In the rows, zero is written as 128.
Known rows, with every way that one mark hangs from another:
zutob{sona{dabat}}: [ 93 106 127 136 148 125 118 155  92 120 123 102 146 140 126 169 156 119
 135 177 127  99 148 146 117 141 164 118  71 106 112 204  69 120 149 125
  80 145 162 119 146 155  82 133  74 166 109 211 115 111 138  98  97 141
 147  91 171 110 112 157  87  98  84 118 115 177  83 110 220 159 125]
fakure{timeta{dabat{sona{zutob}}}}: [ 54 141 103  95 162  90 154 128 130 153 190 192 130 124 141  94 126 183
 127 127 178 135 104  96 183 155 116  96 137 105 122  99 147 126 120 143
 125 126  92  80 184 145 141 101 164 141  87 148 133 105 103  79 178 130
  99  95 148  96 195 139 139 101 120 135 150 167 104 141 139 170 135]
fakure{timeta}: [119 143  78 130 135 150 104 125 104 105 137 113 107 110 147 146 126 142
 128 148 155 134  89 207 138 146 126  77  74  97 115 125 115 123 124 106
 113 155 146  83 132 141 151 134 103 118 117 209 159 134 172 119 138 177
 111 117 183 142 203 171 115 137 128 119 154 189 129 144 149 125 136]
fone{fakure situzu}: [170 120 149 162 106 150 145  88 146 129 137  90 133  91 125 145 156 113
 133 128 104 143 116 158 102  98 105 138 125 143 134 113  94  89 137  64
  92 115 134 118  98 123 120 154 181 120 156 107 145 143 111 153 116 151
 142 161 122 155 100 125 145 182 159 110  88 139 113 125 131 142 159]
fone{situzu timeta{fakure}}: [129 114  95 158 112 152 123  95 166 151 142 120 165 127 127 152 146  90
 163 130 134 172 138 153 137 185 102 143 145  99 163  99 103  71 182 131
 136 141 138 143 133 135 108 150  98 118 192  46 128 191 127 160 129 132
 157 119  62 171 114 147 158 147 155 100  52  74 163 119  84 103 142]
sona{dabat zutob}: [ 86 129  83 126 152 112 152 160 152 161 175 152 126 135 118 168 148 170
 128 182 131  99 121  91 163 141  98 136 101  81 139 181 121 118 155 129
 125 201 152 100 136 144 123  85 124 132  73 141 131  99 104  88 149 149
 150  81 164 104 147 129 159 140  97 137 121 241  99  97 192 190 141]
timeta{dabat fakure fone{situzu}}: [119 162 149 115 148 126 164 143 139 184 152 106 139 130 163  93  80 117
 107 125  71 160 163 123 116 142 142 118 188 136 163 114 138 112 117 168
 166 187 174 169 124 109 161  19 143 119 177 115 103 145 102 123 140  85
 124 117  79 133 114 108 149 179 141 133  57  28 139 170  54  85  98]
fone{fakure timeta}: [125 108 113 165  96 126 130  71 151 111 118 108 132  90 111 149 158 121
 163 149 162 126 127 150 121 107  77 103 124 112  97 130  92  89 175 108
  94 109 135 120  63 135 125 210 105 116 141  98 131 147 138 162 111 168
 140 143 129 142 121 134 163 129 136 106 107 184 100  81 146 131 147]
timeta{fone}: [125 143 118 110 142 159  90 160 106 131 106  75  84 107 143 147 124 102
 120 146  75  94 142 181  95 152 150  84 127 171 119 164 139 141 132 144
 132 172 181 113  95 101 148  90 120 139 126 185 124 143 140  85 120 171
 112 136 149 106 192 145 122 185 121 173 110 126 133 108 153 103 140]
dabat{sona{zutob}}: [ 98 112  76  97 139 143 132 135 121 156 163 132 116 119 128 156 172 155
 141 110 148 110 125 120 130 210  96 106 113 120 118 132 140 156 156 126
 103 128 146  37 141 125  94 146 155 126 130 122 123 136 110  72 159 145
 110 106 132  87 194 139 145 134 116 143 119 178 110  96 183 160 179]
fakure{timeta{dabat{sona} fone{situzu}}}: [ 99 156 130  85 168 119 132 107 132 177 163 168 152 127 155  95 106 152
 112 141 107 131 137 162 148 121 186 112 180 172 166  47 141 101 111 142
 145 117 128 140 179 102 168  59 166 152 152 197 134 125 128 115 142 129
  72 136 118 121 189 140  96 148 142 155  88  77 147 213 108 140 113]
fakure{timeta{fone}}: [112 141 100 109 156 147  81 159 116 120 120 118 113 127 157 113  98 112
  94 120 131 111 103 222 121 143 138  73 111 120 121 132 137 133 101 118
 156 167 161 125 136 121 157  78  91 109 115 236 148 137 163  72 123 197
  95 115 163 121 216 166 113 143 109 150 147 133 137 145 150 139 113]
zutob{sona}: [146 109 131 125 135 166  99 168  86  94  78  85 108 131 132 175 170 105
 138 145 132 117 119 186  90 130 146 110  92 119  98 187  84 163 139  96
  87 113 170  90 132 138  83 156  80 166 122 184 144 147 147 104 113 171
 146 113 178 119 146 161  94 109 115 114 135 132  91  88 199 118 149]
timeta{fakure fone}: [116 142 112 118 164 143 133 194 107 165 129  68 131 134 152 120 103 109
  84 106  82 135 148 152 105 204 121  84 125 123 146 146 165 159 140 151
 135 201 168 121  96 116 135  77  82 119 146 138  90 179 113  61 139 144
 121 116 120 139 167 155 155 173 128 155  87  97 144  98 113  91 106]
situzu{fone{fakure{timeta}}}: [151 148 129  93 125 126 122 184 123  97  93 151 159 123 113 114  79 140
  87 120 151 115 102 133 114 130 107 123  80 103 134 116 139 129 128 100
 120 148  98 131 107 128 174 164 116  82  94 151 162 125 153 145 115 152
 130 142 196 152 151 144 141 146 164  82 195 183 128 113 140 131 146]
dabat{sona}: [107 121  99  93 160 154 136 128  90 134 120 112  94 109 131 182 175 128
 136 123 107 110 155 164 110 201 135 115 105 165 121 146 127 155 143 131
  83 109 168  70 153 140 112 154 134 155 142 182 121 152 136  91 138 140
  87 123 143 136 197 143 126 151 119 150  95 164 122 128 173 137 183]
situzu{zutob}: [159 127 102 166 131 153 117 162  95 106 109  84  68 138 137 159 158 114
 134 129 100 137 110 156 127 136 125 143  80 137  97 174 171 180 123  92
 136 130 151  69 100 146  88 110 132 131 128 148 132 128 147  97 141 121
 143 137 144 134 141 133  99 150 108 161 151 169 119 142 142 121 136]
fone{timeta{fakure}}: [102 111  76 145 119 136 128 118 144 137 139 108 141 108 141 164 140 131
 141 144 134 152 144 139 140 185  70 109 121  83 128 141 126 101 168 165
 123 137 147 121 135 145 118 152  66 118 160 106 106 183 132 131 134 153
 134 103  89 153 147 155 170 137 139 111  96 124 143  88 126  91 134]
fakure{timeta{dabat}}: [100 162 105 131 135 120 132 111 123 131 139 141  95 118 158 136 117 142
 130 191 144 136 101 164 164 101 144 105  96 104 105 124 110 123  95 144
 146 160 148  99 148 133 173  95 117 126 109 211 147 110 153 126 157 146
 116 104 193 143 166 140  95 125 147 102 144 159 135 163 118 116 110]
sona{zutob}: [121 123 104 132 137 161 125 155 125 142 136 110  91 113 135 154 151 138
 150 151 135 124  95 131 141 178 102 120 104 105 113 156 133 139 154 115
 116 167 170  85  93 127 132 102 137 122 112 139 141 126 122  91 147 168
 148 101 159 119 168 138 151 127 115 130 141 176  85  87 156 138 168]
situzu{fone zutob}: [172 143 145 103 128 158  84 208  91  99  73  92  89 170 101 165 131  95
 104 133  72 112 110 124 107 158 156 152  86 155 114 200 173 168 112 150
 146 137 120 115 141 127 131 119 121 120 128 142 123 113 147 114 122 115
 136 138 145 115 134 116 103 160 122 146 183 152 142 128 148 103 153]
situzu{fone{timeta}}: [128 130 109 114 105 153  73 123 132 100  72 149 111 147 100 182 136  85
 149 151 117  98 131 145 124 150 131 144 112 125 147 155 126  96 168 167
 139 123 129 155 147 111 140 172  79 110 136 108 125 132 157 159  96 161
 131 116 121 102 148 131 137 142 144 132 149 153 156  90 147  97 169]

Rows:
[105 135 136 169  81  95 158  45 141 133 145 140 116  75 123 122 124 147
 171 158 168 132 131 117 148  79  95 129 152 120  92 118  75  95 139 122
 115 103 139 147  90 134 142 168 135 133 118  95 131 128 120 175 119 138
 133 137 110 131  79 120 158 111 132 105 115 153 107  92 106 111 116]  fone{fakure timeta{dabat}}
[115 164 141 116 132 137 112 109 134 162 141 140 129 120 158 121  86 134
 118 149  96 143 103 181 141  85 170  97 164 142 165  85 121  93  90 131
 172 157 151 157 150 105 183  45 144 142 132 212 143 118 158 139 124 144
 111 126 153 134 170 135  92 145 143 145 101  69 137 191  65 112 111]  fakure{timeta{dabat fone{situzu}}}
[ 94 126 145 107 108  88 136  86 132 130 115 181 141 126 103 120 125 130
 154 124 150  85 183  35 115 121 130 149 176 146 158  92 127  94 148 174
 120  81  84 161 135  96 139 216 141 132 116  71 101 126 102 187 120  93
 114 150 107 110  92  99 160  98 153 103 125 128 138 112 123 120 152]  situzu{fone{fakure timeta{dabat{sona}}}}
[132 163 161 126 124  93 154 126 119 151 122 117 110 108 151  96  88 157
 112 143  83 121 177 110  97  72 127 122 162 134 115 126  99 124  98 125
 132 159 165 156  60 114 164 103 156 139 108 137 113 116  99 118 142 129
 132 146 158 121 114 113 153 126 135 156 115  95 100 126 112 121  95]  timeta{dabat fone{fakure}}
[ 91 121 119 101 152  72 186  85 118 140 163 180 145  93 138  75 114 190
 115 116 173 123 139 115 144 115 117 111 127 105 129  76 118 122  88 119
  98 108 110 104 140 145 147 154 169 129  99 147 142 120 116 120 140 116
 100 132 162 155 148 148 140 122 146 119 145 153 119 163 114 149 113]  fone{fakure{timeta{dabat{sona}}}}
[134 127 136 140  85 115 110 115 152  86  97 132 116 114  88 168 128  93
 155 146 141 104 159 102 109 128 106 150 131 120 144 134 119  94 170 130
 122 118 102 172  98 112 137 213  99 111 135  95 124 143 139 192 101 147
 158 138 129 123 118 123 177 117 162  96 148 167 129  84 145 115 149]  situzu{fone{fakure timeta}}
[103 139 125 161 103 114 157  57 178 171 161 144 168 127 133 152 128 135
 165 160 119 172 144 118 164 136  99 148 179 106 145  93  97  66 167 162
 156 140 138 158 175 144 133 112 121 125 168  54 112 173 120 178 138 109
 148 110  53 175  87 119 153 130 145 110  56  77 162 136  44 101 121]  fone{situzu timeta{dabat fakure}}
[159 147 145 138 117 110 175  59 150 137 164 148 139  97 128 108 110 163
 111 150 142 177  89 136 132  42 130 132 136  94 126  62  76  81  92  95
 113 121 113 147 117 131 149 107 177 115 122 145 163 110 122 178 107 128
 129 131 142 177 114 126 121 140 155  82 138 132 108 187  81 136 126]  fone{fakure{timeta{dabat}} situzu}
[177  88 194 139  98 134  78 171 117  37  62 130 162 169  77 116 135 101
 134  94 152 112 122  98  97  71 140 178 117 108 115 159 136 154 164  92
 120  68  59 160 115 119 103 218  55 131 120  53 128 129 154 159  73 117
 168 148 132 103  42 102 110  54 116 101 202  96 133  71 166 138 130]  situzu{fone{fakure timeta} zutob{sona}}
[211  87 194 169  87 169 115 142 112  86 104  83 177 140  94 118 174 129
 128  77 131 157  88 136  81  71 137 152 120 147  94 149  99 151 125  14
  91  80  85 126  98 138  59 169 133 128 155  81 157 113 136 131  87 107
 175 168 122 140  40 113  85 103 117 100 140  89 112 127 137 146 133]  fone{fakure situzu{zutob{sona}}}
[193  90 170 137 124 195  61 186 116  92  97  54 153 163 108 128 149  80
 113  87  84 136 119 188  88 103 196 136 146 178 108 160 123 170 122  66
 125 100 132 136 123 115  84  81 114 154 158 160 134 115 149  97  85 139
 127 148 109 102 107 112  60 153  87 143 130  22 123 144 140 137 119]  timeta{fone{situzu{zutob{sona}}}}
[ 83  90 119 130 117  80 173  61 161 153 176 182 155  99 120 100 149 170
 169 111 198 121 151  53 158 133  82 111 184 104  99  94 102 106 156 135
 112  91  97 124 124 134 115 182 157 151 112  59 125 124  76 141 143 120
 121 119 106  94 108 108 178  77 130 124 111 136  98  83 117 169 135]  fone{fakure timeta{dabat{sona{zutob}}}}
[ 82 150 102  90 173  81 188 118  88 180 152 139 120 119 160 109 137 150
 119 135 109 134 186  89 133 230 105 136 132 128 125 138 159 152 118 182
 111 138 158 100 148 155 117 109 142 151 132 115  88 164  77 101 191  62
 104 110 105 139 145 130 144 137 136 131  71 101 137 130 117 100 116]  timeta{dabat{sona} fakure}
[166  87 150 113 101 164  31 179  98  47  54 113 138 188  70 155 156  66
 134 123 139 114 111 117 116 122 167 163 107 130 110 192 132 170 150 128
 142  77  79 162 153 119  98 174  45 145 132 121 127 127 177 134  91 119
 163 130 111  94  93 115  79  44 109 122 199 100 141  69 158 121 141]  situzu{fone{timeta} zutob{sona}}
[123 128 141 110 120 101 109 120 125 124 109 171 120 158  94 149 125 100
 164 114 116  90 158  56 149 163 152 174 150 169 136 147 172 152 123 177
 167  69  79 153 189 122 119 149 126 151 121  92  92 114 122 146 132  68
 112 139  88  64  92  92 113  98 120 170 143  96 159 139 129 125 142]  situzu{fone{timeta{dabat{sona}}} zutob}
[ 91 143 100 144 114  83 155  88 137 141 151 129 113 129 152 133 116 125
 152 153 140 154 150 105 163 136 109 124 148  86 132 142 129  99 152 187
 149 146 139 154 132 141 140 114 107 119 139  96  95 161 110 146 148  97
 138 100  93 157  99 134 169 106 134 121  85 112 146 105  73  92 102]  fone{timeta{dabat fakure}}
[103 149 168  77 145  68 159 144 107 132 127 194 166 137 122  97  87 166
 100  98 143 106 142  83 127 128 128 120 120 132 149  95 150 140  85 159
 111 113  68 124 172 124 168 168 148 135  91 122 129 111 118 148 131 107
 112 130 171 129 144 125 148 114 159 104 183 137 132 147 131 143 137]  situzu{fone{fakure{timeta{dabat{sona}}}}}
[ 78 152  99  68 167 102 134 129 114 153 150 162 122 135 159  96  98 146
 100 109 133 107 140 152 130 152 167  90 145 143 156  87 149 149  77 161
 141 140 129 123 181 108 157  83 150 154 108 217 123 128 124  79 153 137
  68 115 141 106 211 138 107 132 123 161 112 100 133 176 128 142 103]  fakure{timeta{dabat{sona} fone}}
[109 144 140 133 132  92 180  94 128 128 144 151 105 106 147  85 103 190
 127 153 171 149 108 139 144  61 109  99 111  81  86 108  97 127  97 105
 112 143 119 112  93 139 172 121 142 123  88 174 157 104 126 134 139 138
 135 127 189 171 125 141 127 111 141  90 157 177 112 163  88 131 110]  fone{fakure{timeta{dabat}}}
[ 94 125 138  93 144  84 193 147 120 174 159 149 136 124 135  46 127 166
 100  81 132 103 166  57 120 172 114 105 188 136 143  97 144 149 124 141
 119 128 138 132  91 106 141 111 193 138 110 107 105 109  60  97 159 120
 104 121 126  55 143 119 166 110 112 150 106 106  84 102 110 170 108]  timeta{dabat{sona{zutob}} fone{fakure}}
[177  81 192 174 114 117 153 155 121 118 126 133 203 157 100 121 165 140
 122 111 127 120 116  90 108  36 159 161 102 125 121 153  87 119 139  49
  99 117  62 128 122 158  52 130 139 138 122  85 143 103 117 138  82  98
 170 146 119 120  14 121  93  96  84 102 145 134 105 126 167 167 101]  fone{fakure situzu{zutob{sona{dabat}}}}
[ 72 124 104 110 147  82 169  70 143 168 159 166 144 126 145 120 144 127
 148 129 154 132 185  95 165 204 110 127 157 105 138 127 142 129 152 195
 114 112 144 126 178 132 114 160 118 140 166  71  73 163 106 135 153  80
 111  98  62 139 130 133 160 114 122 139  54  78 152 115  89  89 120]  fone{timeta{dabat{sona} fakure}}
[198 109 149 185 110 160 151 119 135 113 133  92 126 121 109 113 154 127
 125  95  98 157  92 127 109  86 111 159 127 161 120 107 129 126 128  52
 117  94 110 112  78 152  78 135 173 101 152  78 163 102 134 163 117 107
 155 176 101 154  51 117 122 150 135 133 121 133 120 167 123 120 138]  fone{fakure situzu{zutob}}
[186 124 143 156 136 180  83 174 126 132 122  74 122 144 123 133 128  88
 105 104  69 138 110 167  97 116 166 134 139 180 142 125 159 141 109  96
 156 130 144 137 116 104 110  63 136 128 158 134 141 121 156  96 121 135
 115 168  98 116 131 111 108 181  99 175 104  86 143 166 104 138 129]  timeta{fone{situzu{zutob}}}
[169 126 142 144 148 177  65 165 137 112 136 105 142 176 135 106 106  96
  91  90  90 139  69 186 133  98 160 105 118 177 147 101 162 142  80  87
 174 133 128 131 139 135 136  54 125  92 146 182 156 107 174 105 111 155
  98 149 116 137 162 132  87 165 124 144 134 100 159 199  92 157  98]  fakure{timeta{fone{situzu{zutob}}}}
[173 138 181 172  99 109 169  96 141 121 159 150 125 132 131  68 103 159
 124 123 148 172  65 123 157  18 130 153 134 108 121  69 116 107  93  67
 142 108  92 131 115 153 123  88 192 113 116 110 172  93 124 165 110  98
 129 155 124 163  52 106  98 123 134 108 174 129 132 216  63 139  94]  fone{fakure{timeta{dabat}} situzu{zutob}}
[157 138 169 153  93  98 118 120 146  97  86 163 126 150  96 114 107 110
 132 125 131 122 128  44 139  64 123 185 144 154 139 133 164 146 125 140
 173  98  79 186 111 141 140 152 129 106 102  51 123  92 133 182  99  72
 150 151 115 112  46  78 149  97 135 126 190 128 148 122  86 113 107]  situzu{fone{fakure timeta{dabat}} zutob}
[132 117 120 131 121 145  95 189 128 110 113 127 141 182 111 131 112 100
 121  97 126 144 122  82 137 172 118 162 113 127 146 170 189 158 124 166
 171 139  78 160 129 138 113 130  56 102 158  55 102 156 144 141 122  83
 146 126  79 114  85 114 135 124 128 136 164 111 190 102 119  96 117]  situzu{fone{timeta{fakure}} zutob}
